What can hang from each mark
E: D T
D: C E G J P Q Y
Q: D
W: D
Z: C
C: D Z

Every row comes from one small tree of marks. Brackets hold a mark, then the marks that hang from it, in alphabetical order. Every link used is in the known rows. Which tree was each row made from?
Known rows
(D E): [-1.159  0.471 -1.023  0.870 -0.056  0.948 -0.898 -0.391 -0.911 -0.659
  0.099  0.426 -0.396  0.656  1.056 -0.068 -1.180 -0.578 -1.088  1.282
 -0.475 -1.528]
(E D): [ 0.364 -1.791 -1.174 -0.027 -0.179  0.596 -1.243 -0.323 -1.199 -0.974
  0.682 -0.791  0.475 -0.564 -0.814 -1.648  0.478  0.093  0.483  2.426
 -0.522 -0.038]
(Q (D Y)): [-1.176  2.312 -1.497  0.844 -2.108  0.156  2.259 -0.435 -0.077  0.837
 -0.400  0.677 -1.667  1.863 -1.719  0.469  0.286 -2.015 -1.292  2.812
  1.325  0.877]
(E (D J P) T): [-1.525 -1.163  0.339  0.433  2.254  2.294 -2.344 -0.156 -2.058 -2.789
 -0.802  0.559 -1.310 -3.821 -0.102  1.565  2.082 -0.744 -0.324  6.921
 -1.051 -0.034]
(D (E T) G Y): [-5.204  3.792 -0.895  1.141 -0.947  1.133  0.808 -1.276 -2.087 -1.539
 -1.164  1.763 -1.323 -0.931  1.460  2.469 -0.270 -1.022  0.744  4.647
 -2.207 -1.255]
(C D): [ 0.385  0.331 -1.664  0.465 -0.254  0.935  0.796 -1.508 -0.221  0.103
 -0.808 -1.642  1.084  0.217 -0.632  1.726 -0.208  1.364 -0.702  2.033
 -1.474  1.171]
(W (D J)): [ 0.373  0.210 -1.091 -1.521  2.003  0.127 -0.767 -0.895  0.144 -1.493
 -1.311  1.089 -1.188 -1.982  0.064  2.755 -1.549 -1.319  1.428  3.242
 -0.805  1.573]
(W D): [ 1.153  0.491 -0.084 -1.271  0.928  0.294  1.187 -1.358  0.765 -0.918
  0.764 -0.254 -0.403  0.046  0.609  0.528 -0.412 -0.803  1.630  1.865
 -0.758  0.865]
(Q (D G J P)): [-0.771  1.514 -1.284  2.054  0.118  2.818  0.012 -1.308 -2.175 -1.338
 -2.029 -1.213 -3.538 -1.594  0.022  2.738  1.841 -0.127  0.190  4.148
 -0.337  0.721]
(C Z): [-0.049 -0.087  0.479 -1.278  1.691  2.075 -1.446  0.925  0.094  1.070
  0.277 -1.514 -1.059  0.778  1.107 -0.033  1.859  1.049  0.224  1.604
 -1.412  1.674]
(Q D): [ 0.302  0.432 -1.387  1.497 -0.430  0.872  1.426 -1.501  0.586  0.926
 -0.576 -0.948 -0.910  1.049 -0.444  0.091  1.494 -1.880 -1.305  1.699
  0.635 -0.719]
(D (C Z) G P Q): [-1.961  1.468  0.924  1.235 -0.067  4.846 -1.915 -1.734 -1.343 -2.492
 -0.196 -3.666 -3.169  1.596 -0.515  2.561  2.536  5.840  4.440  3.692
 -3.034  4.120]
(C (D Q) Z): [-0.392  0.320 -0.077  0.200 -0.427  2.680 -1.018 -1.489  0.410 -0.109
 -2.122 -3.145 -0.433  2.047 -0.929  1.249  0.639  3.670  0.289  3.144
 -2.510  3.875]
(D C E G P Q): [-3.081  1.892 -0.801  3.498 -1.794  3.713 -1.544 -2.889 -2.279 -4.368
 -0.221 -1.626 -2.231  1.161 -0.862  2.561  0.032  3.980  3.218  3.605
 -2.147  0.695]
(W (D C E G Q)): [-2.865  2.029 -2.259  1.881 -0.956  2.778 -0.225 -4.709 -0.673 -4.208
 -0.267 -1.228 -0.993  0.946 -0.327  3.701 -1.401  2.185  5.142  4.290
 -3.561  1.209]
(Z (C (D J P))): [-0.494  0.644 -1.740  0.481  0.914  3.147  0.456 -1.975 -2.145 -0.586
 -3.039 -0.622 -0.130 -1.452 -2.324  5.345  0.959  1.997  0.165  3.565
 -2.094  2.238]
(E (D C P Q) T): [-2.174 -0.703  0.978  2.764 -0.217  3.567 -1.322 -2.570 -1.247 -4.055
  0.461 -1.201 -0.788  0.029 -2.029  1.188  2.639  2.236  2.541  6.707
 -2.383  0.773]
(Z (C (D (E T) J))): [-4.546  1.320 -3.122  1.322  2.355  2.980  0.033 -3.665 -1.913 -0.527
 -4.343  1.023  1.298 -2.188 -0.714  6.910  0.642 -1.156 -0.888  5.684
 -4.498 -1.275]
(Q (D (C Z) G J)): [-2.384  1.263 -3.553  1.309  2.435  3.976 -2.103 -2.736 -1.299 -0.331
 -2.261 -2.997 -3.093 -0.212 -0.694  5.316  2.927  0.920  2.626  6.120
 -2.872  2.741]
(Z (C (D P Q Y))): [-2.138  2.706  0.029  1.090 -3.571  2.539  2.890 -2.127 -1.891 -0.832
 -2.233 -0.479 -0.613  2.219 -4.545  3.670  0.003  4.013  1.130  3.192
 -1.192  4.168]
(D C J): [-1.623 -0.227 -2.101  0.466  1.670  0.954 -2.210 -1.037 -0.716 -1.788
 -1.285  0.959 -0.600 -1.125 -1.923  4.587 -0.676  0.352  1.514  2.944
 -1.201  1.629]
(Q (D (C Z) G Y)): [-2.899  3.583 -2.793  1.150 -0.462  3.565  0.391 -2.088 -0.950  0.312
 -0.710 -2.645 -3.027  2.661 -1.351  3.617  2.935  1.430  2.752  5.471
 -2.520  3.392]
(E (D G J Q Y)): [-3.839  0.547 -1.938  0.454 -2.571 -0.116 -2.439 -0.680 -3.553 -3.403
 -3.113  1.506 -1.756 -1.790 -3.262  2.113 -2.118  2.040  3.311  4.987
 -1.220  3.774]

Which tree is each row?
[-1.551  1.924 -2.726  2.911  0.779  3.661 -0.685 -2.743 -1.996 -2.227
 -1.499 -1.699 -3.150 -1.034 -1.379  5.101  2.107  0.833  1.983  5.727
 -1.234  1.447] | (Q (D C G J P))
[-2.592 -0.107 -1.452  1.354 -0.064  0.623 -2.591 -1.484 -0.289 -2.810
 -2.351  1.027 -0.842 -0.273 -3.228  4.392 -1.625  1.519  2.506  2.935
 -1.103  2.865] | (D C J Q)
[-1.977  2.439 -2.188 -0.118 -1.710  1.040  3.069 -2.008 -1.320  1.149
 -2.272  0.277  1.298  1.153 -3.256  4.167 -0.334  1.714  0.702  2.004
 -1.786  2.625] | (Z (C (D Y)))
[-2.677  0.284 -2.509  1.766 -0.678  1.289 -2.423 -1.996 -1.419 -2.481
 -3.516  0.399 -0.370 -0.244 -1.423  3.460 -3.372  1.212 -0.979  4.765
 -1.886  1.288] | (C (D E J Q))
[-2.025  1.863 -2.438  0.487 -1.144 -0.234  0.375 -0.108 -0.813  0.056
 -2.273  2.049 -2.678 -0.096 -2.303  2.960 -0.984 -2.660 -1.225  4.461
  1.335  1.865] | (Q (D J Y))
[-3.528  3.705 -1.459  1.750 -1.612  3.013 -0.529 -1.215 -3.175 -3.073
  0.665 -0.260 -2.465  1.314 -0.514  3.344 -0.814  2.504  2.391  4.876
 -1.546  1.280] | (D C E G P Y)
[-0.814  1.209 -1.678  2.679  1.680  6.268 -1.248 -1.839 -0.928 -0.316
  1.312 -3.482 -3.464  3.371  0.600  1.788  3.773  0.671 -0.885  6.511
 -1.675  0.380] | (Q (D (C Z) E P))
[-1.268  2.130  2.302  0.587 -3.273  0.438  0.641  0.793 -1.066 -1.976
 -0.429  0.991 -2.711  1.802 -2.204 -0.118 -1.265  2.325  0.499  2.020
  1.373  2.924] | (D P Q Y)
[-2.659  2.241 -4.193  3.647 -0.419  3.544  0.190 -4.137 -1.437 -1.454
 -0.414 -2.190 -1.178  1.421 -0.022  3.325  1.502 -0.233  1.255  4.186
 -2.379 -1.290] | (Q (D C E G))
[-4.055 -1.175 -1.505  1.642  1.051  1.768 -3.543 -2.650 -0.958 -3.999
 -2.284  0.974 -0.151 -2.115 -3.046  3.721  0.828  0.168  2.442  7.108
 -2.798  1.290] | (E (D C J Q) T)
[ 0.217 -1.374  0.879  1.457 -1.921  2.153 -1.432 -0.433 -1.955 -3.194
  0.572 -1.328 -1.354  0.341 -1.808 -1.843  0.762  2.713  1.019  3.291
  0.083  1.499] | (E (D P Q))
[-1.614  1.714 -2.948  0.934 -0.493  2.406  2.623 -4.085 -1.798  0.348
 -2.912 -2.307  2.015 -0.738 -1.427  4.386  1.505  3.080  2.622  0.889
 -3.909  1.458] | (Z (C (D G)))
[-1.330  0.676 -1.362  1.386 -1.979  1.473  2.155 -3.282 -0.384  0.009
 -3.199 -1.158  1.751  1.300 -3.431  3.431  0.552  2.957  1.450  0.963
 -2.599  2.403] | (Z (C (D Q)))
[-2.610  2.226 -1.972 -0.703 -0.161  2.658 -0.992 -0.199 -1.137  0.676
 -0.758 -1.233 -1.346  2.389  0.248  2.063 -1.128  1.655 -1.416  5.721
 -2.469  2.758] | (C (D E Y) Z)
[-2.021  1.688  0.305  0.177  3.167  3.086 -0.750 -1.482 -0.823 -3.141
 -0.543  1.715 -2.617 -2.682  2.416  3.459 -0.122 -2.388 -0.301  7.747
 -2.081 -1.160] | (W (D (E T) J P))
[-2.118  1.688 -2.572 -0.734 -0.782 -0.173 -0.536 -0.068 -1.223 -0.686
 -2.928  1.643 -0.756 -0.949 -2.367  4.346 -3.043  0.298 -0.815  4.472
 -0.526  3.298] | (C (D J Y))
[-1.492  0.370 -3.208  0.061  0.972  1.551  0.242 -2.353 -1.296  0.299
 -3.990  0.078  1.551 -1.421 -2.653  5.920 -0.048  1.121  0.639  2.313
 -2.720  1.945] | (Z (C (D J)))
[-2.193  1.641 -1.635  1.225 -1.730  2.893 -0.759 -1.271 -3.665 -3.465
  1.069 -1.153 -2.040  0.058 -2.343  1.928  0.916  3.628  3.995  6.032
 -1.574  2.776] | (E (D C G P Y))
[-4.070  2.007 -0.712  1.929  0.813  1.963 -0.123 -2.505 -1.258 -1.742
 -1.027  0.320 -0.426 -1.839  2.585  1.716  1.216 -1.014  0.708  3.403
 -3.001 -2.991] | (D (E T) G)
[ 1.063  0.336  0.153 -1.248  1.918  1.905 -0.350 -0.434 -0.495 -2.222
 -0.132  0.607 -2.526 -1.942  0.511  2.404 -0.574 -0.012  1.234  4.419
 -0.089  1.737] | (W (D J P))
[-0.545  2.042 -1.480  1.737 -0.701  3.999  2.655 -3.241 -2.474 -0.323
 -1.854 -2.939  0.318 -0.521 -1.122  4.189  2.531  4.128  2.452  1.927
 -2.995  1.555] | (Z (C (D G P)))
[-2.619  1.183 -1.521  1.799  1.205  2.162  0.361 -2.672 -0.527 -1.052
 -1.534 -0.393  0.816 -0.442  1.293  2.464  0.237 -0.629 -2.026  5.099
 -3.026 -2.178] | (C (D (E T)))
[-2.451  2.118 -1.086  4.303  1.018  4.926  0.554 -3.569 -0.348 -1.863
  0.568 -1.398 -2.103  1.151  0.400  2.698  3.464 -2.129 -1.463  7.336
 -1.834 -2.870] | (Q (D C (E T) P))
[ 0.230  1.938  1.415  0.466 -1.494  2.423  1.423 -2.237 -0.818 -3.730
 -0.129 -1.840 -2.361  0.001  0.195  0.801  0.194  3.150  3.948  2.768
 -1.427  2.231] | (W (D G P Q))
[-2.868  0.573 -0.325 -0.328 -0.489  0.399  0.133 -0.159 -1.247 -1.220
  0.036  1.641 -0.247 -0.913 -0.915  0.009  1.021 -1.361  0.256  5.564
 -1.026  0.293] | (E (D Y) T)
[-0.967  1.014 -1.970 -0.665  2.740  4.320 -1.713 -2.282  0.364 -1.203
  1.362 -2.206 -1.327  2.014  1.454  2.934  0.697  0.786  2.575  5.819
 -3.866  1.493] | (W (D (C Z) E))
[-3.249  3.414  0.006  2.622 -1.128  3.147  2.098 -1.114 -0.978 -0.678
 -0.089  0.986 -3.088  1.245  0.582  1.237  1.705 -3.015 -2.929  7.148
  0.304 -1.903] | (Q (D (E T) P Y))
[-1.067  1.028  0.067  0.567  0.169  2.599 -1.621 -1.526 -1.076 -4.151
 -0.831  0.900 -3.015 -0.636 -0.051  2.368 -2.438  0.237  0.699  5.572
 -0.630  1.562] | (W (D E J P Q))
[-1.584  2.425 -1.195 -1.069 -0.693  0.510  1.143 -0.769 -0.431 -1.521
  0.784  1.787 -1.473  1.216  0.559  1.200 -2.968 -1.635  0.611  4.359
 -0.657  0.738] | (W (D E Y))
[-1.846  1.314 -1.241  0.094  1.502  3.340 -1.929 -1.499 -0.915 -0.447
 -0.184 -3.144 -1.053  0.633  0.401  3.108  2.678  3.490  4.107  3.010
 -3.858  2.731] | (D (C Z) G)
[-3.156 -0.663 -3.228  2.033 -0.565  1.891 -3.760 -2.972 -2.923 -4.470
 -2.425 -0.756 -0.867 -1.837 -3.211  3.876 -0.500  3.267  5.021  5.299
 -2.886  3.022] | (E (D C G J Q))
[-1.699  0.859  0.635  1.290 -0.987  1.509 -1.637 -0.679 -2.280 -3.306
 -2.626  0.135 -2.832 -1.830 -1.006  2.724 -0.557  2.834  2.426  2.578
 -0.673  2.576] | (D G J P Q)
